Known rows, with every step that occurs
toped -> niduda -> rumod -> gokam -> dopid: [ 0.82 -3.56  3.25 -1.35  2.23  2.48 -1.34  0.69  2.59 -4.63  2.86 -0.73
 -2.04  2.09  3.38  2.12  4.83  0.65  0.12]
toped -> niduda -> fezuk -> gokam -> dopid: [ 1.42  1.96  2.35 -1.10  0.57  2.18 -0.32  4.25  1.30 -2.96  0.96 -2.12
 -0.63  0.88  2.89  1.84  5.68 -0.11 -1.90]
rumod -> gokam -> dopid -> toped -> niduda: [-0.93 -2.43  2.16 -0.65  0.79  2.70 -2.39  2.86  2.68 -4.55 -1.49 -1.09
 -1.70 -1.10  3.70  3.17  5.45  3.52 -2.62]
gokam -> toped -> niduda: [-0.08 -2.59  4.01 -1.96  0.48  3.17 -3.29  0.81 -0.06 -1.77 -1.12 -1.26
 -1.02  2.43  2.92  4.27  4.35  3.21 -3.92]
dopid -> fezuk -> gokam: [ 3.36  3.32  4.70 -1.54 -0.52  2.51 -3.83  2.00 -0.47  0.44  5.17 -0.51
 -0.91  1.63  0.61  0.67  2.77  2.60 -0.91]
rumod -> gokam: [ 2.45 -1.19  3.60 -2.55  0.62  0.44 -2.45  2.09  2.73 -1.36  3.46 -1.28
 -3.02  2.45  4.38  1.66  0.53  1.14  1.29]
gokam -> toped: [ 1.63 -2.39  1.77 -2.66  1.63  1.90 -4.74  1.85  1.23  0.19  1.74 -3.69
 -0.97  2.60  3.75  4.01  2.30  2.88 -1.06]
rumod -> gokam -> dopid -> fezuk -> niduda: [ 1.05 -1.04  5.63 -0.15  1.08  2.54 -0.63 -0.47  2.25 -3.55  2.93 -1.39
 -3.56  0.39  6.12  1.40  2.66  1.23 -0.50]
toped -> niduda -> gokam: [-0.37  1.18  5.24 -1.52 -1.64  3.72 -2.58 -0.60 -0.04 -0.57  1.54 -1.25
 -0.50  3.28  1.02  1.39  4.64  1.46 -3.15]
toped -> niduda -> rumod -> gokam: [ 1.25 -2.19  6.59 -2.61  0.26  1.89 -2.01  0.19  0.48 -2.48  3.88  0.87
 -2.97  3.43  1.79  1.00  3.42  1.08 -1.21]
niduda -> fezuk -> gokam -> dopid: [ 2.76  2.13  0.92 -1.44  1.27  1.16 -1.32  4.87  2.25 -1.41  3.18 -3.80
 -0.69  1.07  3.35  1.55  4.18 -0.47  0.19]
rumod -> gokam -> toped -> niduda -> fezuk: [-0.99  0.00  4.24 -2.82  0.87  0.62 -0.29  3.31  0.44 -2.77  0.71 -1.36
 -3.59  2.17  5.39  3.18  4.08  1.19 -0.50]
toped -> niduda -> rumod -> gokam -> dopid -> fezuk: [-0.20 -0.93  4.98 -0.14  1.92  3.20 -1.33 -0.66  1.34 -5.11  3.73  1.15
 -2.66  1.50  3.07  2.14  5.61  2.21  1.21]
rumod -> gokam -> dopid -> fezuk: [ 0.79 -0.17  2.42 -0.11  2.15  1.90 -1.80  0.94  3.15 -4.08  3.56 -0.70
 -2.73  0.71  5.22  2.61  3.09  2.27  3.25]
toped -> niduda -> fezuk -> gokam: [ 1.90  3.98  5.63 -2.28 -1.62  1.53 -0.72  4.16 -0.86 -0.48  1.85 -0.59
 -1.41  2.05  1.32  0.63  4.39  0.26 -3.34]
toped -> niduda -> gokam -> dopid: [-0.53 -0.56  2.07 -0.33  0.54  4.07 -2.01  0.00  2.05 -2.96  0.75 -2.62
  0.19  2.01  2.76  2.50  5.95  1.05 -1.63]
niduda -> rumod: [ 2.91 -0.31  6.13 -2.00 -0.19  2.23 -3.71  0.03  0.47  0.71  4.53 -1.19
 -1.25  4.12  0.24  1.41  2.94  1.24 -1.32]
dopid -> rumod -> gokam: [ 4.24 -3.65  5.49 -3.47  1.19  0.03 -2.99  1.43  3.63 -1.19  4.92 -1.11
 -2.55  1.65  4.31  1.47  0.39  0.72  0.29]
dopid -> toped: [ 1.39  0.54  3.41 -1.36 -0.95  1.99 -5.00  3.01  1.79  0.57  0.34 -2.34
 -1.09  0.03  1.72  2.54  2.98  4.18 -2.84]
rumod -> gokam -> dopid -> toped -> niduda -> fezuk: [-1.71  1.12  3.23 -1.01  0.32  1.05 -0.04  4.52  2.41 -4.23 -0.98 -1.29
 -3.00 -0.84  4.77  2.68  5.76  1.73 -1.13]
fezuk -> niduda -> rumod -> gokam -> dopid: [ 2.25 -4.06  3.98 -1.77  2.43  1.82 -1.47  0.29  2.97 -3.18  4.68 -2.82
 -2.77  1.93  4.80  1.00  3.21 -0.28 -0.13]

Rows
[ 3.11 -3.60  5.16 -1.77  1.22  2.84 -2.72 -0.98  3.32 -0.91  4.22 -4.41
 -0.21  0.99  4.06  1.19  3.75 -0.48 -2.93]  fezuk -> niduda -> gokam -> dopid -> rumod
[ 1.42 -3.95  0.85 -3.58  2.85  0.67 -4.22  2.58  2.11 -1.18  3.57 -3.40
 -2.49  2.31  5.52  3.45  1.25  2.41  1.38]  rumod -> gokam -> toped
[-0.21 -3.85  3.23 -2.80  1.53  2.10 -2.70  1.52  0.72 -3.09  0.54 -1.01
 -2.48  2.14  4.45  3.60  3.46  2.69 -1.83]  rumod -> gokam -> toped -> niduda
[ 0.43 -0.68  1.96 -0.69 -0.04  3.74 -3.57  3.66  1.11 -2.64 -1.18 -1.79
  0.11 -1.29  1.08  2.44  6.44  3.63 -5.20]  fezuk -> gokam -> dopid -> toped -> niduda
[-1.39  1.86  3.84  0.75  0.41  4.56 -1.90 -1.13  1.00 -3.35  1.93 -0.71
 -0.70  1.34  2.57  2.44  6.43  2.58 -0.20]  toped -> niduda -> gokam -> dopid -> fezuk
[-0.13  2.11  2.38  0.27  1.17  3.57 -2.86 -0.59  1.91 -1.93  4.04 -2.29
 -0.69  1.58  3.12  2.21  4.93  2.24  1.91]  niduda -> gokam -> dopid -> fezuk
[ 0.41 -1.37  0.93 -3.20  1.68  2.44 -5.35  0.94  0.82  1.10  4.14 -5.20
 -0.36  3.25  3.06  2.89  3.25  2.38 -0.17]  niduda -> gokam -> toped
[ 3.68 -0.51  0.29 -1.36  1.53  2.38 -3.22  3.44  2.52 -1.44  3.02 -3.57
  0.31  1.05  2.53  1.78  3.48  0.82 -0.81]  fezuk -> gokam -> dopid
[ 1.06 -0.75  3.65 -0.57  2.59  2.23 -2.28  0.00  2.35 -3.75  5.78 -0.46
 -2.67  1.68  3.52  1.94  4.05  1.96  3.31]  niduda -> rumod -> gokam -> dopid -> fezuk
[-1.35  1.28  4.36 -1.41 -1.67  3.85 -4.07  0.83  0.13 -0.18  0.61 -1.94
 -0.43  1.09  0.46  1.66  5.70  3.56 -4.42]  dopid -> toped -> niduda -> gokam
[ 1.94 -2.73  0.60 -1.29  2.49  1.10 -1.89  2.33  4.49 -3.73  2.44 -2.59
 -2.03  1.28  5.76  2.59  2.29  0.76  2.25]  rumod -> gokam -> dopid
[ 0.44 -2.04  5.79 -3.52  1.30  0.23 -0.79  2.75  1.33 -2.67  1.89 -1.23
 -3.21  1.51  5.34  3.17  4.00  0.74 -1.22]  dopid -> rumod -> gokam -> toped -> niduda -> fezuk
[ 1.17 -1.29  3.76 -1.47  0.50  3.94 -4.28  2.25 -0.12 -1.85  2.42 -1.35
  0.08  0.38 -1.16  1.38  7.24  2.92 -4.83]  fezuk -> gokam -> dopid -> toped -> niduda -> rumod
[-1.20  3.54  6.28 -1.01 -2.13  1.66 -0.99  3.67  0.31 -1.34 -1.95 -0.50
 -2.34  0.27  2.31  2.58  5.44  2.49 -3.91]  dopid -> toped -> niduda -> fezuk
[-0.20 -0.74  1.95 -0.69  0.48  3.47 -3.99  1.49  2.53 -0.64  1.55 -5.36
 -0.61 -0.79  3.32  1.49  5.03  2.55 -3.45]  fezuk -> niduda -> gokam -> dopid -> toped
[ 4.09 -3.80  3.86 -1.43  1.72  1.78 -3.06  0.83  4.45 -1.91  2.40 -2.56
 -0.13  0.70  3.81  3.07  3.06  0.71 -1.16]  gokam -> dopid -> rumod
[ 3.01 -1.10  8.84 -1.86 -0.72  2.73 -2.49 -1.30 -0.31  0.83  4.17 -1.54
 -2.22  3.62  1.33  0.28  2.82  0.36 -4.41]  fezuk -> niduda -> rumod
[ 0.97  1.23  3.28  0.69  1.03  3.01 -2.29  0.33  2.34 -2.81  1.82 -0.92
 -1.31  0.95  3.69  3.10  4.10  2.71  1.19]  gokam -> dopid -> fezuk
[ 2.40  0.96  1.44 -3.71  1.60  0.80 -3.60  5.06 -0.10  0.91  4.21 -4.49
 -1.18  2.12  3.21  2.20  3.15  1.28 -0.59]  niduda -> fezuk -> gokam -> toped
[ 1.71 -3.23  4.45 -1.39  1.07  3.33 -2.62 -0.59  3.01 -2.40  2.49 -2.43
  0.57  1.19  2.72  2.30  5.40  0.53 -2.62]  toped -> niduda -> gokam -> dopid -> rumod
[ 1.22 -0.61  7.84 -1.50 -1.03  3.36 -2.41 -0.79 -0.82 -1.05  1.88  0.89
 -1.26  3.90 -0.31  1.70  4.91  1.68 -4.00]  toped -> niduda -> rumod
[ 0.84 -0.98  0.54 -0.38  0.91  2.45 -4.28  3.27  3.50 -1.67 -0.38 -3.59
 -0.48 -1.09  3.07  3.39  4.35  3.65 -1.77]  gokam -> dopid -> toped
[ 2.76 -2.51  7.37 -2.89  0.51  1.30 -1.98 -0.30  0.96 -0.80  5.88 -1.40
 -3.79  3.22  3.27 -0.21  1.51 -0.14 -1.55]  fezuk -> niduda -> rumod -> gokam
[ 1.00 -3.61  3.09 -1.56  1.90  2.04 -3.36  1.90  2.90 -2.36  3.21 -3.60
 -2.64 -0.69  3.78  1.28  4.19  2.15 -2.08]  fezuk -> niduda -> rumod -> gokam -> dopid -> toped
[ 1.25 -5.84  4.77 -3.51  1.99  1.77 -3.12  1.05  1.43 -2.87  1.65 -0.95
 -2.05  1.47  4.39  3.58  3.37  2.36 -2.56]  dopid -> rumod -> gokam -> toped -> niduda
[ 4.77 -0.77  3.50 -2.42  1.76  0.74 -2.12  3.83  3.29 -1.13  4.59 -3.40
 -0.26  0.27  3.30  1.41  3.78 -0.70 -0.93]  niduda -> fezuk -> gokam -> dopid -> rumod
